Each row was made from one small tree. The marks that hang from a mark follow it in brackets, in the order of their numbers. Every link used is in the known rows. Write each row's tree.
Known rows:
Z_469[Z_608[Z_100 Z_692 Z_706 Z_747]]: [-1.61 -1.59 -0.26 -2.45  1.67 -2.07 -0.53 -2.25  3.72  2.58  1.46  0.19
  0.10 -1.85 -0.25  1.80  1.79 -3.78 -0.43 -3.74  0.31 -0.03]
Z_870[Z_232]: [ 0.82  0.45  0.44  0.44  1.48 -1.76  0.74 -0.31  2.92 -3.25  2.25  2.08
 -1.91 -2.56 -0.04  0.35 -0.49 -4.04 -2.42  0.93 -1.19 -0.20]
Z_587[Z_608[Z_100 Z_747]]: [-1.39 -0.42  3.08 -1.48  0.35 -1.84 -2.19 -3.78  4.26  0.63  2.43  1.60
  0.04 -1.68 -0.67  1.97 -0.22 -5.22 -2.72 -2.33  0.02 -1.15]
Z_692[Z_608[Z_100 Z_587 Z_706 Z_747]]: [-2.60  0.62  1.93 -3.34  1.42 -0.95 -4.22 -0.97  5.35 -0.52  2.75  2.06
 -1.95 -3.12 -2.21  2.34  2.22 -4.78  0.53 -2.01  1.42 -0.98]
Z_480[Z_608]: [ 0.25  0.17  2.02  0.03 -0.09 -1.00 -0.10 -0.59  1.99  0.19  2.93 -0.05
 -2.25 -1.96 -0.20  1.34 -1.46 -5.35 -1.57  2.17 -0.19 -1.40]
Z_869[Z_608[Z_747]]: [-0.89 -2.18  3.06 -0.07 -0.21 -2.58 -0.87 -0.90  3.53  0.91  2.47  0.97
  0.20 -2.36  0.50  0.47 -0.99 -4.27 -3.03  0.69  0.03 -1.87]
Z_480[Z_608[Z_587 Z_692 Z_706]]: [-0.28 -0.30  0.61 -1.80  0.30  0.37  0.22 -0.09  1.83  1.29  3.69 -0.65
 -1.17 -2.04 -0.31 -1.10 -0.12 -4.88  1.29 -0.89  0.49 -1.90]
Z_869[Z_608[Z_692 Z_747]]: [-0.23 -3.35  2.39 -0.92  0.33 -1.90  0.47 -1.11  3.54  0.88  3.40  0.18
  2.29 -2.18  1.07 -1.04 -0.06 -5.01 -2.19 -1.35 -0.41 -2.83]
Z_608[Z_587 Z_692 Z_706]: [-0.30 -0.78 -0.10 -0.22  0.29 -0.61  1.05  0.20  2.33 -1.92  2.54  0.91
 -1.93 -2.73 -0.50 -0.17  0.46 -4.61  2.77 -1.16 -0.01 -0.79]
Z_692[Z_608[Z_587 Z_706 Z_747]]: [-2.23  0.35  2.40 -0.53  1.37 -1.35 -2.71  1.09  5.85 -1.07  1.88  1.25
 -2.83 -3.04 -2.03  0.62  1.08 -4.99  0.96 -1.68  1.55 -0.09]
Z_480[Z_608[Z_587]]: [-1.35 -0.49  2.28 -1.45 -0.20 -0.83 -1.21 -0.63  2.56  0.74  3.50  0.79
 -1.30 -3.22  0.49  1.39 -0.62 -4.99 -0.31  0.34 -0.31 -2.34]
Z_747[Z_608]: [ 0.79  0.47  2.50  1.22  0.78 -2.10 -1.02  0.80  2.37 -0.80  2.43  0.23
 -2.46 -4.85 -0.63  1.76 -2.18 -4.39 -0.74  1.24  0.36 -1.03]
Z_100[Z_608[Z_587 Z_706 Z_747]]: [-3.48 -0.89  1.09  0.65  1.27 -3.53 -0.78 -0.62  4.25  1.50  0.73  1.76
 -2.61 -3.97  0.38  1.08 -0.48 -3.67  1.10 -3.38  0.54  0.93]
Z_100[Z_608[Z_706 Z_747]]: [-1.93 -0.28  0.78  2.18  1.42 -3.73  0.39 -0.68  3.59  0.95  0.15  1.01
 -3.55 -2.59 -0.35  1.03 -1.46 -3.96 -0.27 -1.48  0.58  1.88]
Z_608[Z_100 Z_587 Z_692 Z_706]: [-0.60 -0.66 -0.54 -2.88  0.35 -0.25 -0.57 -1.83  1.76 -1.25  3.37  1.76
 -1.08 -2.74 -0.65  1.72  1.69 -4.41  2.31 -1.43 -0.12 -1.77]
Z_870[Z_706]: [ 1.12  0.31  2.33  1.68  1.42 -1.64  0.70  0.54  3.02 -3.88  2.74  2.60
 -1.20 -4.17 -0.04  1.35 -1.77 -4.34 -2.10  1.15 -0.23 -1.07]
Z_469[Z_608[Z_100 Z_747]]: [-2.76 -1.69  1.49 -2.10  1.27 -3.29 -1.96 -2.80  4.53  2.07  1.16  1.52
  0.01 -3.07  0.53  4.24  1.34 -3.91 -2.07 -2.51 -0.50 -0.58]
Z_747[Z_608[Z_100 Z_587 Z_692 Z_706]]: [ 0.17  0.09  0.57 -3.39  1.12 -0.36 -2.10 -0.81  1.65  1.14  4.10  0.46
 -0.48 -5.10 -0.86  1.25  0.37 -3.73  1.68 -2.13  0.99 -2.42]
Z_232[Z_870]: [-0.81 -0.27  0.96  1.39  1.44 -1.40  0.70  0.08  3.90 -2.42  2.15  1.69
 -2.12 -2.21 -1.16  0.70  0.15 -4.39 -1.36  0.28 -1.10 -0.75]
Z_608[Z_692]: [ 0.74 -1.43  0.75  0.81  0.61 -1.37  2.01 -0.31  2.37 -3.07  2.56  0.70
 -1.00 -2.52  0.12  0.83  0.02 -5.80  0.53 -0.14 -1.13 -1.40]
Z_869[Z_608]: [ 0.16 -0.93  1.73  0.70 -0.86 -2.05 -0.11 -0.47  1.69  0.14  2.99  1.08
 -1.91 -2.15  0.42  0.56 -1.29 -4.24 -2.37  3.13 -0.03 -1.75]
Z_692[Z_608[Z_100 Z_706]]: [-0.01  2.50  0.37 -1.06  0.91 -0.63 -2.46 -0.42  2.76 -1.81  2.67  1.27
 -5.00 -1.57 -3.06  2.39  0.95 -5.23 -0.32  2.33  1.39  0.06]
Z_608[Z_587 Z_706 Z_747]: [-2.06 -1.02  1.92 -0.03  0.28 -1.69 -1.09 -0.06  4.20 -1.04  1.12  1.68
 -1.71 -3.21 -1.01  1.28 -0.11 -3.84  1.42 -1.60  0.51  0.11]

Which tree is each row?
[-1.22  1.70  1.04  0.17  0.76 -0.88 -2.00  1.62  3.96 -1.91  2.33  1.31
 -5.03 -2.83 -2.25  0.64  0.78 -5.03  1.53  0.76  1.46  0.09] | Z_692[Z_608[Z_587 Z_706]]
[-2.74 -2.01  0.43 -0.30  1.87 -2.95  0.67 -0.65  4.27  1.40  1.63  1.01
 -0.64 -3.75  0.93 -0.41  0.47 -4.32  1.84 -5.40  0.17 -0.06] | Z_100[Z_608[Z_587 Z_692 Z_706 Z_747]]
[ 1.02  0.47 -0.15 -3.02  0.41  0.52 -0.17 -2.29  0.69  1.33  4.04 -0.69
 -1.15 -0.80 -1.04  0.71  0.05 -5.01 -0.55  0.72  0.36 -1.82] | Z_480[Z_608[Z_100 Z_692 Z_706]]
[-1.34 -2.06  1.38 -0.86  0.90 -1.08  0.30 -0.25  4.13 -1.07  2.03  0.87
  0.23 -2.97 -0.48 -0.18  0.94 -4.55  2.03 -3.67  0.09 -0.85] | Z_608[Z_587 Z_692 Z_706 Z_747]
[-0.26 -0.11 -1.14  1.95  1.46 -2.61  2.33 -0.26  1.74  0.01  1.51  0.21
 -3.76 -2.28  0.15 -0.44 -0.74 -4.80  1.12 -1.08  0.10  1.05] | Z_100[Z_608[Z_692 Z_706]]
[-1.67 -1.87  0.88 -3.60  0.88 -0.74 -1.21 -2.39  3.66 -0.51  2.89  1.73
  1.14 -3.09 -0.53  1.60  1.95 -4.34  1.71 -3.88 -0.05 -1.86] | Z_608[Z_100 Z_587 Z_692 Z_706 Z_747]
[-3.96 -2.08  2.19 -0.03  1.38 -4.03 -0.83 -1.16  5.03  0.77  1.26  2.38
 -0.79 -4.95  1.72  2.10  0.01 -4.40  0.27 -4.20 -0.69 -0.53] | Z_100[Z_608[Z_587 Z_747]]
[ 1.13  0.86  0.47  1.77  0.29 -0.45  1.50 -0.75  2.13 -0.27  2.38 -0.56
 -2.84 -0.24 -1.49 -2.25 -1.26 -5.38  0.04 -0.73  0.89  0.39] | Z_587[Z_608[Z_692 Z_706]]
[-1.61 -2.85  2.97 -3.09  1.01 -0.70 -0.56 -1.23  4.36  1.49  3.89 -0.16
  2.88 -3.28  1.17 -0.16  0.67 -5.68 -0.17 -4.20 -0.58 -3.36] | Z_480[Z_608[Z_587 Z_692 Z_747]]
[-0.58 -1.46  2.33 -2.35  0.96 -1.22 -0.81 -3.94  4.20  0.50  3.32  0.75
  2.00 -1.54 -0.16  0.45  0.72 -5.93 -2.01 -4.34 -0.33 -2.23] | Z_587[Z_608[Z_100 Z_692 Z_747]]
[ 0.48  0.04  1.10 -0.63  1.13 -0.70 -0.58  1.24  2.20  0.49  3.24 -0.32
 -1.41 -4.98 -0.79 -0.67 -0.82 -3.96  2.23 -1.77  1.24 -1.47] | Z_747[Z_608[Z_587 Z_692 Z_706]]
[-0.58 -2.48  1.63 -2.74  1.19 -1.56 -0.30 -3.05  3.70 -1.67  2.94  1.47
  2.11 -2.76  0.16  2.48  1.50 -5.55 -0.52 -2.90 -1.21 -2.42] | Z_608[Z_100 Z_692 Z_747]
[ 0.16 -0.45  1.80  0.99  0.83 -0.91  0.69 -1.18  4.05  0.62  1.90 -0.61
 -0.74 -0.45 -1.42 -2.40 -0.93 -5.34 -0.73 -3.13  0.96  0.29] | Z_587[Z_608[Z_692 Z_706 Z_747]]
[-1.69 -2.69  1.23  0.76  2.18 -3.75  1.61 -1.31  4.32  0.17  1.69  0.72
  0.26 -3.52  1.64  0.56 -0.04 -5.56 -0.37 -4.42 -1.07 -0.64] | Z_100[Z_608[Z_692 Z_747]]
[ 0.62 -0.77  0.91 -3.63  0.51 -0.06 -0.23 -2.88  1.37  0.62  4.62 -0.08
  0.67 -1.77  0.26  1.74  0.54 -5.89 -1.27 -0.15 -0.81 -3.35] | Z_480[Z_608[Z_100 Z_692]]
[-3.27 -3.15  1.46 -0.85  2.04 -3.52  0.70 -1.33  4.92  0.78  2.28  1.58
  1.14 -4.80  2.26  0.60  1.01 -5.22  0.99 -6.29 -1.05 -1.65] | Z_100[Z_608[Z_587 Z_692 Z_747]]
[-2.01  0.65  1.58 -3.14  0.89 -1.02 -3.58 -1.07  4.18 -1.96  3.79  2.63
 -2.26 -3.84 -0.95  3.54  2.38 -5.63  0.25 -0.35  0.18 -2.45] | Z_692[Z_608[Z_100 Z_587]]
[-1.76 -0.68 -0.92  0.43  1.33 -2.44  1.35 -0.21  2.40  0.58  2.19  1.06
 -2.81 -3.51  0.79 -0.31  0.14 -4.41  2.45 -2.93  0.06 -0.01] | Z_100[Z_608[Z_587 Z_692 Z_706]]
[ 0.04 -0.81  1.30 -3.73  0.96  0.01 -0.98 -2.78  2.51  2.09  3.57 -0.75
  1.01 -1.02 -1.02  0.64  0.39 -5.04 -1.18 -1.86  0.43 -1.86] | Z_480[Z_608[Z_100 Z_692 Z_706 Z_747]]
[-0.98  1.26  1.72 -1.78  1.46 -1.12 -3.28 -0.92  4.64 -1.08  2.15  1.20
 -2.83 -1.81 -2.86  2.21  1.27 -5.21 -0.86 -0.08  1.48  0.00] | Z_692[Z_608[Z_100 Z_706 Z_747]]
[-0.60  1.43  1.23 -2.56  0.46 -1.00 -3.50 -0.66  1.77  1.15  3.11  1.32
 -2.50 -5.18 -1.38  2.67 -0.53 -3.00  1.00 -0.10  1.50 -1.37] | Z_747[Z_608[Z_100 Z_587 Z_706]]
[-2.50  0.41 -0.22  1.38  0.69 -2.95 -0.05 -0.12  2.46  0.67  1.23  1.87
 -4.79 -3.66  0.28  1.18 -0.79 -3.67  1.69 -0.94  0.44  1.03] | Z_100[Z_608[Z_587 Z_706]]
[-2.10 -3.04  1.90 -4.25  1.05 -1.30 -1.21 -3.01  4.41 -1.14  3.51  2.31
  2.98 -4.05  0.76  2.65  2.45 -5.16  0.75 -4.80 -1.28 -3.36] | Z_608[Z_100 Z_587 Z_692 Z_747]
[-1.22 -1.41  0.19  1.21  2.06 -3.10  1.71 -0.66  3.60  0.93  1.06  0.18
 -1.56 -2.43  0.18 -0.47 -0.45 -4.67  0.42 -3.55  0.14  0.86] | Z_100[Z_608[Z_692 Z_706 Z_747]]
[-2.33 -1.96  0.18 -0.15  1.49 -3.04  1.34 -0.82  3.07  0.03  2.69  1.66
 -0.98 -4.57  2.17  0.68  0.56 -5.23  1.60 -3.76 -1.13 -1.54] | Z_100[Z_608[Z_587 Z_692]]
[-0.46 -1.98  2.29 -4.30  1.13 -0.61 -1.02 -3.30  3.17  1.50  4.12 -0.15
  2.91 -2.06  0.35  1.58  0.89 -5.92 -1.92 -2.60 -0.75 -3.36] | Z_480[Z_608[Z_100 Z_692 Z_747]]
[-3.61 -1.27  1.10 -0.27  0.95 -2.80 -1.43 -0.04  4.93  2.65  0.33  1.02
 -1.85 -3.29  0.02  1.58  0.60 -2.92  0.61 -3.16  0.83  0.99] | Z_469[Z_608[Z_587 Z_706 Z_747]]
[ 1.34  0.28  0.32 -0.26  0.36  0.15  1.28 -0.16  1.16  0.76  3.18 -1.47
 -2.05 -0.82 -1.02 -1.19 -1.13 -5.23 -0.07  1.01  0.47 -0.91] | Z_480[Z_608[Z_692 Z_706]]
[ 0.09  2.15  0.64 -0.12 -0.39 -0.65 -1.43 -2.71  1.66  0.40  2.28  1.05
 -3.97 -0.50 -2.15  1.06 -1.07 -4.37 -1.21  0.97  1.10  0.46] | Z_587[Z_608[Z_100 Z_706]]
[-0.99  0.13  2.27 -3.08  0.62 -1.54 -3.43 -1.25  2.50  0.38  3.74  1.93
 -0.69 -6.24 -0.01  3.68 -0.15 -3.85  0.18 -0.98  0.28 -2.94] | Z_747[Z_608[Z_100 Z_587]]
[-4.30 -2.38  1.74 -3.68  1.11 -3.06 -2.97 -2.77  5.17  2.53  1.73  2.36
  0.85 -4.32  1.23  4.33  2.25 -3.55 -0.80 -4.35 -0.54 -1.49] | Z_469[Z_608[Z_100 Z_587 Z_747]]
[ 0.43 -0.25  0.99 -1.64  0.36 -0.67 -0.06 -3.49  2.37 -0.36  3.79  0.85
 -0.19 -1.30 -0.28  0.62  0.30 -6.03 -1.38 -1.89 -0.52 -2.12] | Z_587[Z_608[Z_100 Z_692]]
